Each row was made from one walk, in order. Every step used is in the known rows, and no mark comes twice. Write each row's walk.
In the rows, 128 means zero.
Known rows
bebi -> ferar: [126 131 126 121 113 136 138  93 120 134 133 135 163 155 121 136 141 141
 131 131 137 150 175 128 136 120 125 125 150 145 112 131 133  96 117 121
 129]
kufif -> domi -> ferar -> ralu: [130 110 116 117 135 146 128 113 151 138 129 130  89 142 163 145 158 146
 124 113 160 154 203 136 133 125 186 148 109 119 149 145 154 137 134 108
 113]
bebi -> bapi: [128 118 134 141 115 119 115 106 140 127 120 128 141 158 101 135 122 147
 130 130 143 162 126 131 137 119 109 130 146 121 116 119 134 118 129 136
 119]
domu -> bebi -> ferar -> domi: [125 123 118 100 106 138 130 101 134 126 126 146 186 186 170 152 110 153
 143 132 144 140 182 145 122 119 144 135 144 142 148 130 106  46  91 113
 131]
domu -> vilu: [114 117 115 125  98 128 153 147 120 106 111 125 159 121 153 121 142 120
 130 123 114 137 160 123 133 120 125 128 127 131 104 131 146 120 126 118
 140]
fipem -> domi: [134 133 112 136 150 157  98 129 142 121 131 135 102 150 160 116 128 138
 131 126 129 153 100 103 128 144 153 120 110 125 131 116 121 105 139 125
 117]
fipem -> domi -> likiv: [126 110 119 130 151 164  84 107 131 109 139 125  79 158 215 112 132 133
 133 143 118 156  79  99 145 146 134 127 101 134 151 107 120 105 127 126
 118]
bebi -> bapi -> zasi: [126 119 146 141  98 125 117 112 122 119 127 131 124 144 120 160 108 166
 138 119 140 156 104 109 139 121 132 110 158 102 120 123 140 118 144 152
 106]
bevar -> fipem -> bebi -> ferar -> domi: [131 145 116  85 108  97 117  83 129 116 144 166 105 235  99 131 122 190
 134 130 182 167 215 129 130 129 161 130 145 152 117 134 135  46 100  92
 107]
domu -> bebi -> fipem: [121 119 140 138 123 157 125 134 112 133 121 124 157 149 188 131  78 129
 123 120 112 116  60 173  91 121 170 140 125 118 125 120 129  98 107 122
 139]
ralu -> domu -> bebi -> fipem: [124 103 127 148 106 152  66 140 131 140 126 121 200 157 208 117  81 116
 120 124 133 119  58 171  95 107 149 142 131 119 126 113 129  77  80 116
 156]
bevar -> fipem -> bebi -> bapi: [126 131 142 122 106  97  97  80 139 116 126 147  84 223  70 112 104 184
 129 129 168 189 125 135 131 123 142 119 143 136  80 110 145 135 118 116
  97]
domu -> bebi -> ferar -> domi -> fipem -> ralu: [120 110 146 120 118 132 130 112 126 111 115 147 151 196 130 150 111 148
 130 113 135 143 184 131 134 134 187 141 131 131 134 133 114  32 129 100
 129]
kufif -> domi -> fipem -> bebi -> bapi: [133 119 128 115 107 115 134  97 167 103 116 160  97 231  66 119 102 165
 140 125 190 178 130 109 168 130 177 122 110 101 112 134 152 149 152 138
  95]
kufif -> domi -> fipem -> bebi -> ferar: [131 130 120  93 111 131 149  80 153 105 129 167 112 230  88 119 126 154
 144 127 187 169 173 101 169 131 192 124 116 124 108 141 150 117 139 124
 104]
fipem -> bebi -> ferar -> domi: [144 132 102  96 103 112 122  99 141 120 137 163 112 199 115 143 123 177
 135 136 179 155 237 129 133 126 162 132 139 149 134 142 123  56  98 107
 120]
zeze -> vosa: [122 120 129 129 109 114 157 132 109 117 132 136 132 127 119 131 138 148
 133 122 117 130 166 134 135 133 119 129 122 121 130 143 123 138 108 113
 119]
bevar -> fipem -> bebi -> ferar -> ralu: [136 136 125 102  84 119 127  74 117 143 127 150  80 222  90 115 129 183
 111 117 173 192 160 148 124 136 185 132 144 160  95 134 135 100 104  91
 100]
bebi -> fipem -> domi -> likiv: [124 106 115 132 154 164 109 122 113 118 147 120  69 164 223 115 117 133
 121 133 121 147  14 131 121 146 165 136 107 118 157 109 129  85 119 113
 118]
kufif -> domi -> fipem -> bebi -> bapi -> zasi: [132 114 136 111  88 123 127  98 153  99 125 162  89 219  95 140  89 178
 151 106 193 180 105  89 175 129 194 108 121  85 123 135 160 138 167 155
  82]
kufif -> domi: [123 129 119 115 146 131 138 130 141 119 132 133 162 168 145 115 139 136
 138 135 147 146 131 119 147 126 151 133 113 120 142 142 143 130 129 137
 130]
domu -> bebi -> fipem -> domi -> ferar: [121 107 129 145 141 193  76 127 138 119 136 133  94 133 221 143  92 136
 132 122 120 131  70 145  96 127 191 137  98 116 115  95 139  85 112  92
 126]
zeze -> domi: [131 140 128 112 134 126 109 142 149 133 141 144 104  99 133 156 137 126
 135 132 136 113 143 126 144 127 128 131 130 128 146 113 119 143 121 126
 114]
bevar -> fipem -> ralu -> bapi: [113 125 127 150 157 129 126 133 123 125 134 121 113 160 106 110 150 131
 121 122 103 155 128 157 124 135 157 141 116 155 120 126 152 104 146  93
 123]
bebi -> ferar -> ralu -> domu -> vilu: [127  97  91 126  62 138 122 119 136 147 112 131 185 175 170 126 164 119
 111 118 162 170 234 132 135 110 136 138 165 145 110 142 140  75  86  92
 141]
ralu -> bapi: [130 124  97 134 138 142 142 143 138 138 137 126 135 128 127 130 136 113
 136 130 119 129 136 159 133 125 126 138 116 138 144 127 140 131 136 122
 126]
domi -> ferar -> ralu -> domu -> bebi: [125  92 124 143  93 155  28 108 156 149 121 132 133 143 199 146 126 124
 119 115 151 133 160 160 108 108 157 144 118 128 123 111 133 110  87  99
 140]
ferar -> ralu -> domu -> bebi -> bapi: [136  92 128 154  76 140  48 105 161 157 109 121 196 194 166 126 105 142
 118 125 160 169 134 157 120 107 140 144 146 131 120 113 116 100  89 127
 130]
ralu -> domu -> bebi -> bapi -> zasi: [123 103 145 154  79 143  31 103 144 122 124 132 197 180 183 141  90 157
 143 122 145 155  78 125 138  99 130 116 150 111 113 105 132  91 104 153
 132]
bevar -> fipem -> ralu -> domu -> vilu: [102 106 138 155 112 108  65 139 119 102 117 118 171 181 145  93 157 132
 114 117 120 161 154 115 131 121 142 133 134 146  78 121 152  75 115  87
 156]
fipem -> bebi -> ferar -> domi -> kufif: [139 126  86  86  82 108 123 104 144 110 146 152  78 189  93 162 154 150
 129 119 196 162 223 101 126 124 158 141 111 141 131 131 132  56 116 107
 120]
ferar -> ralu: [135 120 116 131 111 136 138 132 128 156 120 123 110 126 142 136 136 132
 110 114 143 136 133 144 113 131 160 139 133 129 147 139 121 130 129 119
 118]
kufif -> domi -> fipem -> bebi: [132 127 126 101 122 127 137 117 155 102 123 157  98 196  92 112 112 141
 145 110 177 152 128 106 160 135 185 125  90 108 125 140 144 154 151 131
 104]
ferar -> ralu -> domu: [143 108 110 141 100 129  70 128 148 160 125 125 136 150 154 124 140 117
 109 117 162 140 154 142 122 123 141 143 138 126 141 136 121 113 105 112
 133]

Write each row's walk
[130 122  99 108 116 101 136 148 138 115 139 129  74 131 118 172 148 114
 127 112 176 123 180 104 115 130 142 150  99 118 158 129 127  78 135 117
 130]  ferar -> domi -> kufif
[129 103 116 155 130 179  39 139 150 129 133 133 163 186 229 107  89 125
 125 125 130 141  42 147 104 121 174 137 116 116 132 103 120  57  88 111
 148]  ralu -> domu -> bebi -> fipem -> domi
[130  89 108 150 118 173   4 110 171 139 124 137 110 160 234 136 124 135
 125 117 148 149 143 136 108 118 177 137 102 131 121 101 124  90  91  90
 130]  fipem -> domi -> ferar -> ralu -> domu -> bebi
[139 133 124 106  89 133 119  85 132 125 129 154 130 198  97 123 128 164
 135 136 154 161 174 126 138 124 150 122 138 150  98 129 131 102 111 122
 120]  fipem -> bebi -> ferar
[126 128 108 132 120 151 139 142 125 131 144 128 128 105 161 154 127 126
 144 115 115 123 106 134 138 128 140 121 128 122 146 133 147 125 150 140
 113]  ralu -> bapi -> zasi
[135 108 120 118 107 134  30 142 168 150 142 144  71  87 168 178 157 115
 119 113 182 122 200 142 133 116 152 146 134 124 149 111 131 125  91  94
 115]  zeze -> domi -> ferar -> ralu -> domu
[122 108 155 158 137 160 111 142 103 126 118 116 168 138 175 124  94 140
 112 122  88 129  45 163  90 127 192 143 118 128 121 118 129  81 119 114
 150]  domu -> bebi -> fipem -> ralu
[128 106  97 124 120 161 137 131 144 145 141 132  88 119 192 170 150 144
 138 101 156 155 162 142 142 122 202 138  98 116 176 151 172 130 157 120
 100]  kufif -> domi -> ferar -> ralu -> bapi -> zasi
[135  93 134 155  61 143  43 105 150 150 115 125 180 189 191 148  90 164
 124 113 160 164  97 138 126 104 158 129 156 112 133 117 127  99  99 144
 120]  ferar -> ralu -> domu -> bebi -> bapi -> zasi
[139 118 135 130 101 114 101  96 151 123 123 144 109 184  88 119  99 167
 133 136 159 169 152 123 130 120 140 122 131 131 101 117 134 138 125 132
 110]  fipem -> bebi -> bapi
[121 123 128 112 139 129 154 127 151 104 123 143 110 171 117 127 128 121
 140 119 158 134 120 109 157 137 167 133 110 102 140 142 145 144 156 132
 109]  kufif -> domi -> fipem
[129  99 137 168 132 137  68 159 117 134 129 113 164 151 152 124 128 113
  99 124 131 133 100 153 102 121 165 148 139 120 122 126 136  69 111 104
 156]  bebi -> fipem -> ralu -> domu
[135 122 131 112 117 135  94 132 150 150 137 143  32  65 154 189 149 132
 120 111 159 124 188 149 126 125 162 146 125 128 148 115 128 143 118  99
 103]  zeze -> domi -> ferar -> ralu
[129 103  92 127 146 160 139 126 162 153 135 126  91 134 163 149 165 126
 128 117 152 154 199 164 139 121 178 157  93 128 166 146 166 140 149 102
 111]  kufif -> domi -> ferar -> ralu -> bapi
[124 108 118 135 132 130 153 166 120 116 135 139  71 131 125 167 124 130
 137  93 135 120 153 121 147 146 200 132 111 102 170 146 140  68 186 115
 111]  ferar -> domi -> fipem -> ralu -> bapi -> zasi
[130 105 136 163 139 125  54 140 139 130 125 121 180 154 137 115 145 123
 113 130 128 143 139 125 126 118 144 138 132 137 117 125 130  88 123 114
 153]  fipem -> ralu -> domu
[133 103 117 144  86 152  57 126 152 154 115 125 170 159 200 116 110 128
 115 114 149 144 133 161 114 114 158 143 128 133 137 125 111 108  82 115
 143]  ferar -> ralu -> domu -> bebi
[140 110 130 106  95  91 130 124 160 110 121 164  51 213  55 153  83 165
 138 116 204 152 171 115 144 131 167 134 129 105 134 128 132 104 140 116
  96]  ferar -> domi -> fipem -> bebi -> bapi
[122  93 124 154 136 182  11 124 152 122 138 136 119 163 239 134 103 125
 128 123 139 137  67 147  97 111 175 140 102 114 116  90 139  63  93  91
 146]  ralu -> domu -> bebi -> fipem -> domi -> ferar
[134 106 108 137 123 167  84 115 154 136 129 133  37 124 174 150 144 143
 119 109 144 157 155 118 120 139 187 138 107 127 134 117 131 117 134  94
 106]  fipem -> domi -> ferar -> ralu
[139 109  99 126  85 135  89  97 140 161 130 132 160 178 141 136 160 129
 111 127 176 162 182 147 135 118 143 144 168 144 130 137 124  76  92 105
 131]  bebi -> ferar -> ralu -> domu
[127  94 128 139 130 101  74 151 146 115 126 137 114 173 115 139 133 114
 121 105 167 123 172 110 139 134 159 145 130 116 151 134 125  53 137  96
 141]  ferar -> domi -> fipem -> ralu -> domu
[139 124 146 136  81 124 103 102 129 117 126 148  97 180 111 147  95 187
 138 122 157 169 112 102 148 121 159 106 138 112 105 121 143 125 134 154
  98]  fipem -> bebi -> bapi -> zasi
[124 128 135 123 104 161 117  85 127 130 122 136 190 171 167 129 113 145
 140 135 124 147 138 146 118 115 139 127 137 148 105 119 118  90 104 123
 136]  domu -> bebi -> ferar
[117  92 124 158 113 128  78 154 122 107 112 115 192 145 166 109 163 115
 115 118 105 150 183 117 136 117 140 130 128 141 104 130 143  80 115 107
 169]  fipem -> ralu -> domu -> vilu
[147 104 108 114  66 126  85  84 150 144 122 160  92 210  89 128 124 139
 116 108 206 167 173 131 144 128 179 134 147 128 110 137 130  90 106  96
 107]  domi -> fipem -> bebi -> ferar -> ralu -> domu
[131 118 145 125  72 114 113  99 135 102 125 158  55 186  75 151  80 168
 142 101 173 158  81  93 155 129 169 102 137  94  98 123 147 144 156 144
  90]  domi -> fipem -> bebi -> bapi -> zasi
[122  91 163 179  93 144  26 112 137 118 118 122 212 188 184 136 101 167
 131 124 115 165  88 120 135 105 158 120 144 119 107 106 132  70 118 144
 140]  fipem -> ralu -> domu -> bebi -> bapi -> zasi
[126 112 125 104 147 124 126 118 124 120 140 125  84 151 190 139 127 141
 131 139 144 125 152 125 140 135 121 139 121 126 189 128 118  87 109 124
 123]  ferar -> domi -> likiv
[120  96 136 141 119 119  54 145 148 113 115 141 149 186 157 136 102 122
 128 110 149 126 152 128 126 126 169 145 115 113 146 125 118  54 120 104
 149]  ferar -> domi -> fipem -> ralu -> domu -> bebi
[127 117 123 159 135 153 124 146 109 126 137 122 141 118 150 140 140 138
 134 115  92 137 105 133 135 132 176 123 114 129 144 133 149 102 168 128
 127]  fipem -> ralu -> bapi -> zasi
[126 116 121 132  97 150  54  87 147 132 131 137 227 191 182 116 125 131
 136 139 141 150 149 149 127 102 121 129 148 145 103 114 119  66  76 120
 150]  ralu -> domu -> bebi -> ferar
[127 136 137 101 122 131 130 146 151 119 137 154  62  98 105 164 123 105
 136 112 157 104 123 117 152 135 146 129 126 106 135 111 127 150 143 123
 101]  zeze -> domi -> fipem
[128 111 137 115 123 112 150 119 119 115 126 149 105 176  89 157 135 140
 123 114 159 147 214 119 144 143 178 142 145 124 137 144 127  36 146  98
 123]  bebi -> ferar -> domi -> fipem -> ralu
[130 115  98 137 135 150 122 147 130 118 147 122  46 145 146 144 136 107
 113 110 147 142  56 107  95 137 175 147  89 109 130 107 137  84 139 111
 123]  bebi -> fipem -> domi -> kufif
[129 125 119 109 118 105 158 140 136 112 129 146  68 150 100 154 111 119
 137 108 167 110 168 111 143 140 148 142 129 100 165 140 126  90 144 109
 116]  ferar -> domi -> fipem
[112 117 152 145 121 135  41  84 123 121 128 131 227 233 153 104 132 154
 123 131 124 174 142 145 121 112 156 134 143 164  75 108 131  44  87  93
 152]  bevar -> fipem -> ralu -> domu -> bebi -> ferar
[136 118 106 115 111 159 103 150 148 158 153 144  31  53 179 212 154 134
 138 102 151 119 164 159 137 124 181 136 119 116 169 116 151 136 144 110
  87]  zeze -> domi -> ferar -> ralu -> bapi -> zasi
